What can hang from each mark
H: L V W Y
L: J
D: A Q X
J: L
V: F
P: T
S: Y
B: T X
F: Q V
A: D P
Q: H X

Known rows, with every way that one mark hangs from another
[Q X]: [ -2 -16   7 -33  17  -4  -4  13  10 -14 -10   1  18 -19  -9 -18   8   8
   1  10  22   6  14   4  -7  13   3  -8  16]
[F [Q H X] V]: [ -2 -19  -3  -3  17  -6   7  34  45 -20   8  -5  25  -4  -3  -3  10  -7
  32 -13  20  30 -10  21  33  15  -9   2  10]
[H V W Y]: [-18  10  -1  18 -28  23  19 -28   2   8  22  -7 -37  -8  -5 -15  10 -10
 -10   9 -23 -24  20 -11 -11  -6   0  11  -3]
[V F]: [  2   1   1 -22   3  -3 -35  -2   4  14 -22   6  -1 -13 -18   3  -6  16
   0   1   3   3  14  -3   4  10   1 -23   0]
[V [F [Q [H L W] X]]]: [-17  10   0  13   6   1  -5   5  -3   5  -9   8  -8 -14  19   0 -35  -9
 -18 -14   5   6 -22  -2  18   7  -4  -5  -8]
[A [D [Q H]] [P T]]: [ 18   2   3 -22   5 -10 -21   1  -9   5 -19  -8   9  22 -26  12  21  27
  16  10  14  -5  17  10   6  -6  22  12  -1]
[F [Q [H [L J] Y] X] V]: [-22 -40  -2  18   9 -11  28  24  29 -27   9   4   8  -2   9   2  17 -13
  16 -13  10  27 -22  25  28  10  -8  12  17]
[B T X]: [-16 -38  26 -22  -4  14 -13  17  -7  -3 -25  29   1 -37  -3 -19  -7 -27
 -25 -13  20  11  23  28 -27  23  -8 -24  -3]
[Q H]: [  8   8  -2 -34   5  -4   4 -12  12   3  -7 -25   8 -17 -10   1   4  -4
  21 -16   5  21  19   0  -3   7   1  -4  -1]
[H W]: [ -3   7   1 -11   1   8 -17 -16  10   2  -7  -5 -13 -14 -18 -13   4  -1
 -15  -2   1  -4  18 -10 -20   5  10  -9  -5]
[V [F [Q H]]]: [ -4   8  -3  -9   7  -7 -25   2  16  17 -12   1  -2  -7 -10   8 -18   5
  11 -16   4  10  -7   2  24   8   3 -20  -4]
[Q [H L [V F] Y] X]: [-19   4   3  12 -17  13  54  -6 -26  -3  13  -9  -9 -24  42  -4 -22 -21
  -8  -3  -7   4  -1  -2   8   1 -25  24  -1]
[H [V [F [Q X]]] W Y]: [-30  15  -3  38 -22  25  11  -4  -5  14  18  14 -37  -5  10  -8 -18  -7
 -20   9 -19 -27  -9 -11  17  -4  -3  10  -1]
[S Y]: [ 15 -22  22 -51   1 -13 -24 -34  20 -18  -4  -1  -1 -30 -28  -7  28  -1
  27  13  10  -3  24  15 -17   8  20  -4  18]
[F Q]: [ -4 -17   7 -14  14 -20 -28  -6  48  -2   0  -2   1  -2 -32 -16  19  10
  16  -5  12   1   6  13   4   8  13 -31   3]
[D [A [P T]] [Q [H V]] X]: [ 46  34 -15   5   9   6 -10  23 -19  23  14  -1  39  58   7  30  -7   4
  45   1 -28   8  -7 -16  -2 -17   3  -7   4]
[B T]: [ -9 -16  16 -28  -7  -3 -19   0  -1   0 -23  18  -5 -24  -8 -15  10 -16
 -15 -18  10  -2  21  13 -24  16  11 -36   9]
[D [Q H] X]: [ 37  12 -15 -12  20 -10 -20   7   8  13  -7 -25  40  -1  -8  17  -6  -8
  23 -18  -5  10   8   0   7   6   3 -16  -1]
[D [A P] [Q H] X]: [ 57  26 -28  -6  15  -4 -22  22  -8   7   5 -10  46  47   3  32  -9   3
  29   0 -22   8 -20 -16  -9 -14   1 -14  -2]
[H L V W Y]: [-25  -3   9  41 -36  15  36 -45  -6  -2  28  -7 -45 -12  15 -24   9 -22
 -33   5 -26 -25  18  -7 -26  -9 -15  11 -16]
[V [F [Q [H W Y] X]]]: [-21  12  -9  11   8   7  -3  12  -3   7  -5   9 -12 -16  16   4 -31  -7
 -14 -11   2  -2 -25  -5  30   9   4   2   5]
[A P]: [ 13  -9  11 -47  -4  -2 -14   3   5  -3 -12  -8  -2  18 -27  -8   1  25
  14  23   6  -3  15   3 -22   7  13 -12  -1]
[V [F [Q [H L]]]]: [ -8   3   3   3   3 -11 -18  -7  13  11 -10   1  -6 -10   1   3 -17   0
   0 -18   1   9  -9   4  17   7  -4 -20 -10]
[J L]: [ -5  -3   9 -42  21 -11 -35  -5  37  -2  -9  -1  -6   6 -49  -8  26  23
  16   8   5   9  11  -1 -37  23  -7 -20  13]
[D [A P] [Q [H W Y] X]]: [ 37  16 -33  24  12   1   4  16 -20 -11  18   0  19  20  27  21   4  -2
  -8   4 -12 -13 -43 -33   1 -12   0  11   9]

Rows
[-10  -6   2  -8  16  -7 -31  18  16   6 -14  16   4  -9  -9  -5 -15  13
  -2   1  15   1 -11   4  22  12   4 -23   7] => [V [F [Q X]]]
[-21 -11   8  16  -3  -6  38  -6  17 -11  25  -8  -7 -10  19 -17  -2 -17
   6  -7   3   2 -10  12  13   1  -8   6   2] => [F [Q [H L V Y] X]]
[ -8   5  13 -44   0  13 -19  17 -14   4 -28   9   3  41 -30  -1  -5  26
  16  29   6   0  31  25 -16  -5  28  13   2] => [A [D X] [P T]]
[ 17  -9  -8   0   8 -20  -8 -11  12 -17 -10 -14  21 -19 -11   2  30   6
 -11  -2  22   1  12  13  -1  -9  -7   9 -11] => [A [D [Q [H L] X]]]
[ 16 -10   8 -21   7 -13 -36   2   0   2 -20   3   7  25 -38   3  31  36
   9  20  16 -15  21  12  -1  -4  26   2   2] => [A [D Q] [P T]]
[ 26 -13  -5   5  19 -23   2  -5   3 -12   0 -19  31 -26  12   0  12  -7
  -5 -17  15   4  -4  -5   6   8 -11  -7   0] => [D [Q [H L] X]]
[-19  22  -2  31 -33  21  41 -34 -24  13  15 -14 -36 -17  31   2 -22 -26
 -19 -14 -26  -5   4 -12  -2  -7 -19  20 -20] => [Q [H L [V F] W Y]]
[ 34   2  -9  16  25 -15   1  16 -23 -10   9   7  34  26  28  12  10   4
   6  -3  -2   4 -27 -20  -1  -7  -2  -2  13] => [D [A [P T]] [Q [H L] X]]
[ -4 -35   3  -1  20 -11 -12  36  55 -23   6   8  23   0 -16 -14  23   6
  23   0  24  18  -3  24  25  17  -5 -11  15] => [F [Q X] V]
[ 16   1   5 -24   9  -2 -36  18 -10   8 -23   4  20  38 -31   9   8  29
  15  24   8 -10  20  19  -3  -6  28   3   1] => [A [D Q X] [P T]]
[-14  -8  21  19 -17  -4   6 -11   9   7  11   9 -11  -2   8 -16 -10   2
  -5   5  -3  -2   8   7  -2  -4 -22 -16 -16] => [H L [V [F [Q X]]]]
[-20  18   7   7 -17  19  39  -1 -39  10  -5   4 -15  -7  26  10 -33 -11
 -13  -5  -6  19  -5 -12  -6 -10 -13  24  -8] => [Q [H [L J] [V F] W] X]
[-25   5  -3  22   3   4   4   3  -6   2  -4   9 -16 -18  26   0 -32 -13
 -25 -13   0  -4 -26  -2  24   9  -3   1  -2] => [V [F [Q [H L W Y] X]]]
[ 26 -12  -3 -27   3 -14 -26  11   5 -15 -16  -3  17  17 -31   2  21  35
  -3  33  24 -16   7  12  -9  -8  10   7  -7] => [A [D [Q X]] P]
[ 52  10 -24  -2  21 -13 -10  22  -7  -9  10  -3  41  26  11  22  10  12
  14   4  -1   4 -30 -24  -2  -9  -4  -5   7] => [D [A P] [Q H X]]
[-26   1   4  29  -8   6  40 -10   8  -9  26  -5 -19 -10  26 -16 -11 -26
 -10  -9  -3  -4 -15   3  10  -1  -6  13  -4] => [F [Q [H L V W Y] X]]
[-26  15  -1  23 -30  17  38 -30 -31  16   4  -4 -39  -5  18  15 -16 -17
 -13 -12 -29   4   0 -11  -5 -12  -8  21 -10] => [Q [H [L J] [V F] W Y]]
[-23   7   2  16 -28  12  47 -35 -19   6  12 -13 -36  -5  12   6   2 -20
  -6 -12 -24   5   8  -7 -16 -13  -5  22  -8] => [Q [H [L J] V W Y]]
[ -7  17  -5 -18   9  16  24   8 -14  -7  -6 -13   6 -24  17  -5 -21 -17
  -9 -11  11  14  -1 -11  -2   9   2  19   2] => [Q [H W] X]
[-38   1   6  59 -29  18  27 -22 -12   3  24  14 -47 -10  31 -18 -20 -20
 -41   5 -22 -28 -12  -5   2  -6 -17   9 -14] => [H L [V [F [Q X]]] W Y]
[ 37  -6  -9   3  32 -15 -30  28  -8  -7   4  19  37  33   0   7  25  24
  12  14   4  -7 -20 -20  -1  -3  11 -16  24] => [D [A [P T]] [Q X]]
[ 30  13  -2 -14 -19  -1  -3  -2  -8   4  -6 -19  14  34 -15  16  -5  13
  12  20  -5  -5  15  17 -17 -21  -3  16 -30] => [A [D [Q [H L V]] X] P]
[ 45   8 -28  11  29 -18 -15  12   9  -9  11  -4  46   1   9  17  26   1
  12 -14   3   9 -20 -23   4  -8  -9 -13  12] => [D A [Q H X]]
[-18  21  -5   5 -14  29  53  -1 -19  -2  18 -15 -14 -20  28  -6 -17 -23
  -5   0  -7  -1   2 -13   5  -2  -7  35   5] => [Q [H V W Y] X]
[ 11 -13   9 -21  14 -10 -25  16  -9  -6 -20   9  15  20 -26  -1  23  34
   3  27  25 -14  12  13   2  -3  24  11   9] => [A [D [Q X]] [P T]]
[-42  -6   7  51 -33   9  16 -30 -14  15  11  23 -57   9   5   2  -4  -4
 -29   2 -30 -17 -11  -4  -5 -15  -2   4  -7] => [H [L J] [V [F Q]] W Y]
[-37  -3   6  40 -37  16  21 -33 -29  15   5  18 -54   1   6   5  -4  -4
 -32   6 -32 -16   3 -11 -16 -15  -6  10  -8] => [H [L J] [V F] W Y]
